What can hang from each mark
G: E
X: M N
Q: M N
N: X
E: G N
K: M T
M: B K Q X
T: B K Q X
B: M T

(in the rows, 128 means zero)
Known rows, with every way that one mark hangs from another
K[M[X[N]] T[B Q]]: [142 139 108 119 152 136 156  88  98 147 149  95 139 106 103 127 111 165
 142 102 131  65 194  94 135 147  82]
M[B[T[Q]]]: [135 122 135 167 115 120 122 158 136 109 152 134 102 123 148 121 161 108
 138 132 141 127 119 138 135 124 139]
X[M[K[T[B]]] N]: [107 154 111  84  76 139 102 122  95 119 152  77 158 130 108 119 108 151
 147 133 106  82 146 122 135 186 145]
G[E[N[X[M[K]]]]]: [108 130 158  87  77 165 143 151 123 161 126 107 130 189 130 184 117  94
 107  96 110 175 107 153 150 124 155]
E[N]: [130 134 164 136  94 129 116 150 183 125  90 163 124 131 139 141 147  99
 131 153 116 177 120 140 150  87 154]
X[M[B[T] Q] N]: [130 136 116 102  68 130 110 155  88  83 186 102 133 141 129 121 170 133
 153 140 130  73  85 153 124 140 165]
G[E[N[X[M[B]]]]]: [ 98 132 166 118  75 175 135 166 133 146 127 101 124 188 140 185  84  77
 119 108 115 164 117 162 152  89 157]
Q[N[X[M]]]: [119 117 132 140 119 134 105 143 145 181  63 137 177 162 153 138  74 134
 112 161 125 181 126 153 129 106 146]
K[T]: [117 129 144 212  87 139  95 146 171  93  93 134 139 118 137 129  87 158
 108 140 101 146 112 133 108 108 107]
G[E[N[X]]]: [112 118 172 137  95 162 131 163 161 162  93 140 123 177 145 179 103  78
 103 122 120 191 104 164 143  84 130]
T[K]: [119 136 129 161 141 104  90 150 171 123 117 153 113  96 152 104 155  91
 121 165 140 174 117 138 147 158 157]
B[M T]: [157 128 167 168  46  80 106 151 125  92 107 150  84 135 115  76 152 127
 129 179 150 198  57 123  81  96 137]
K[M[B]]: [132 138 151 168  80 165 106 143 152  84 118 103 110 104 159 134  76 106
 106 128 116 128 134 115 136  95 139]
K[M[Q X[N]] T]: [146 130 118 131 118 156 150  99  97  80 135 112 148 110 110 138 122 190
 108  92  96  67 117 113  97 116  75]
Q[M[B] N[X]]: [ 90 121 126 140 180 134 101 128 167 176  51 130 190 165 160 144  12 149
  87 154 116 138 155 151 124  92 125]
E[G N[X[M[B Q]]]]: [103 125 129  56 112 149 150 152 127 111 142 168 129 151  76 198 150  80
 166  70 103 140 120 133 129  87 172]
B[T[X[M]]]: [145 133 138 130  85 119 122 135 112 121 124 138 102 177 142  91 178 129
 148 154 159 187 109 133 120 121 158]
X[M N]: [131 147 125 124  39 127  74 161 134 109 128 108 148 157 148 115 115 115
 139 186 135 141 110 139 145 143 171]
B[T[K Q]]: [140 127 120 153 139  75 123 149 149 152 157 162 100 115 133 103 234 127
 129 140 172 157 122 135 138 168 153]
M[B]: [118 129 145 178 114 148  93 158 154  81 112 124 114 106 168 122  84  78
 132 154 111 141 110 137 142 112 142]
E[G N[X[M[B K]]]]: [ 99 134 134  16  90 162 149 144 110 104 119 159 130 162  72 199 128  66
 158  67  83 153 138 124 135 111 176]
K[M[X]]: [157 131 143 150 106 146 139 119 125  82  88 127 120 116 152 120 107 124
 114 132 110 165 114  99 120 103 122]
K[M T[B Q]]: [132 138 126 189 134 127 131 111 159 167 157  95 124  91 117 136 107 176
 121  97 143  93 193  93 137 131 104]
K[M T]: [131 140 149 201  57 158 108 129 167  95 100 111 135 116 130 141  74 182
  83 113 104 130 136 107 102  90 104]
M[B K Q[N]]: [120 105 102 117 196 128 138 120 122 133 155 113 150  78 158 139 135 130
 113 121 109  62 110 140 141 173 123]
M[B K[T] Q[N]]: [105 109 100 136 182 141 144 110 120 124 156 104 166  81 130 153 111 179
 102  93  87  34 125 137 118 162  91]
K[M[B X]]: [142 133 142 138 116 167 142 118 108  60 107 108 113 108 153 127  80 101
 122 117  98 131 126 105 127 100 123]

Rows
[112 129 143  63  69 141 133 158 147 124  94 183 135 175  79 188 134  84
 155 101 109 196 129 125 124  82 176] : E[G N[X[M]]]
[126 121 107 153 173  85 127 114 164 154  51 139 193 156 165 115  65 185
  97 191 128 154 132 117 119 124 121] : Q[M[X] N]
[114 116 149  76 104 144 132 155 162 122  68 211 126 153  85 189 133  64
 144 104 105 196 126 132 122  74 148] : E[G N[X]]
[115 133  97  75 172 160 134 101  92 135 180  94 121 134 121 124 122 114
 138  94 127  53 186 133 162 189  89] : M[B K[T[Q X[N]]]]
[116 150  87  52 184 122 117 118  91 144 210 106 107 131 132  93 188  81
 167 141 175  83 156 152 175 200 164] : T[K X[M[B Q] N]]
[119 136 111 145 106 127 125 127 117  99 181  92 144 115 120 137 158 189
 123  88  95  96  90 119 117 167 141] : X[M[K[T] Q]]
[139 134 159 159  56 158 122 142 131  74 117 115 103 117 143 127 113 126
 105 121 118 129 116 118 110  86 140] : K[M[B[T]]]
[148 113 103 149 164  63 151 121 141 178 103 148 165 168 145 114 158 203
 110 160 159 143 134 120 115 136 120] : B[T[Q[M[X] N]]]
[129 135 120 116 175 104 123  92  99 158 161 117 103 112  89  76 127 135
 166 149 164  88 149 123 117 144  86] : K[T[B[M[Q]] X[N]]]
[150 119 110 117 157  78 164  89  85 148 130 118 137 118  95 101 119 172
 123 132 129 124 127  99 109 165  78] : B[M[K[T[Q[N]]] X]]
[111  98 123 145 206 148 128 133 134 155 110 143 155 105 157 148  96 112
 117 123 113 104 110 166 131 107 113] : M[B Q[N[X]]]
[149 142 112 126 119 149 128 101 133 171 157 105 124 152 117 125 123 164
 110 111 167  88 205 115 149 138  81] : K[M T[Q X[N]]]
[114 139 114 108 241  99 121 104 136 183 138 145  87  92 142  72 167  59
 171 164 180 158 182 127 171 185 152] : T[B K X]
[147 124 128 140 159 155 161 112 101  68 149 108 113  88 149 132 126 118
 127  93 102  96 105 108 124 111 116] : K[M[B Q X]]
[154 109 128 176 139  63 113 135 150 158 130 141 126  98 134  95 136 145
 119 187 162 143  78 128 110 123 120] : B[M[Q[N]]]
[134 118 109  99 181 145 141 125  79  63 150 126 131 100 147 117 136  86
 159 133 102  71  87 143 136 143 112] : M[B Q X[N]]
[159 106 110  97 185  72 165  94  77 130 134 132 130  95 117  91 157 142
 129 146 126 128  71 109 105 165 103] : B[M[K Q[N] X]]
[147 141 126  66 111 126 125 111 104 139 130 146  93 146 120  87 199 114
 120 148 178 137 154 134 127 154 136] : B[T[K[M] X[N]]]
[138 138 116 155 180 134 148  85 140 194 162  98 106 113 117 116 122 159
 136  94 169  98 226  93 150 139  93] : K[M T[B Q X]]
[134 132 113 119 160 147 162  83  86 106 146 101 144  85 102 128 121 176
 137  93 104  48 145 105 106 131  82] : K[M[Q X[N]] T[B]]
[100 133 142  53  79 158 136 157 132 108 107 168 130 168  79 195 114  64
 162  88 100 170 139 129 130  80 176] : E[G N[X[M[B]]]]
[148 117 124 138 140  36 133 128 120 160 149 160 107  97 103  78 217 161
 117 173 180 141  75 136  89 151 135] : B[M[Q[N]] T[K]]
[119 118 126 163 184  88 133 104 133 228 115 127 144 115  92 115  81 162
 134 134 155 125 178 125 118 125  84] : K[T[B[M] Q[N[X]]]]
[146 128 114 142 167  81 129 119 152 178 139 145 111 184 145  95 183 165
 126 145 189 160 150 123 134 138 129] : B[T[Q[M] X]]
[131 123 144 135 127 147 125 134 113  94 117 141  90 143 151  99 138  85
 145 144 139 148 119 142 124 110 131] : M[B[T[X]]]
[120 119 117 158 152 135 130 120 133  99 157 122 137  86 126 139 158 175
 107  84  88  88  86 127 111 161 102] : M[K[T] Q]
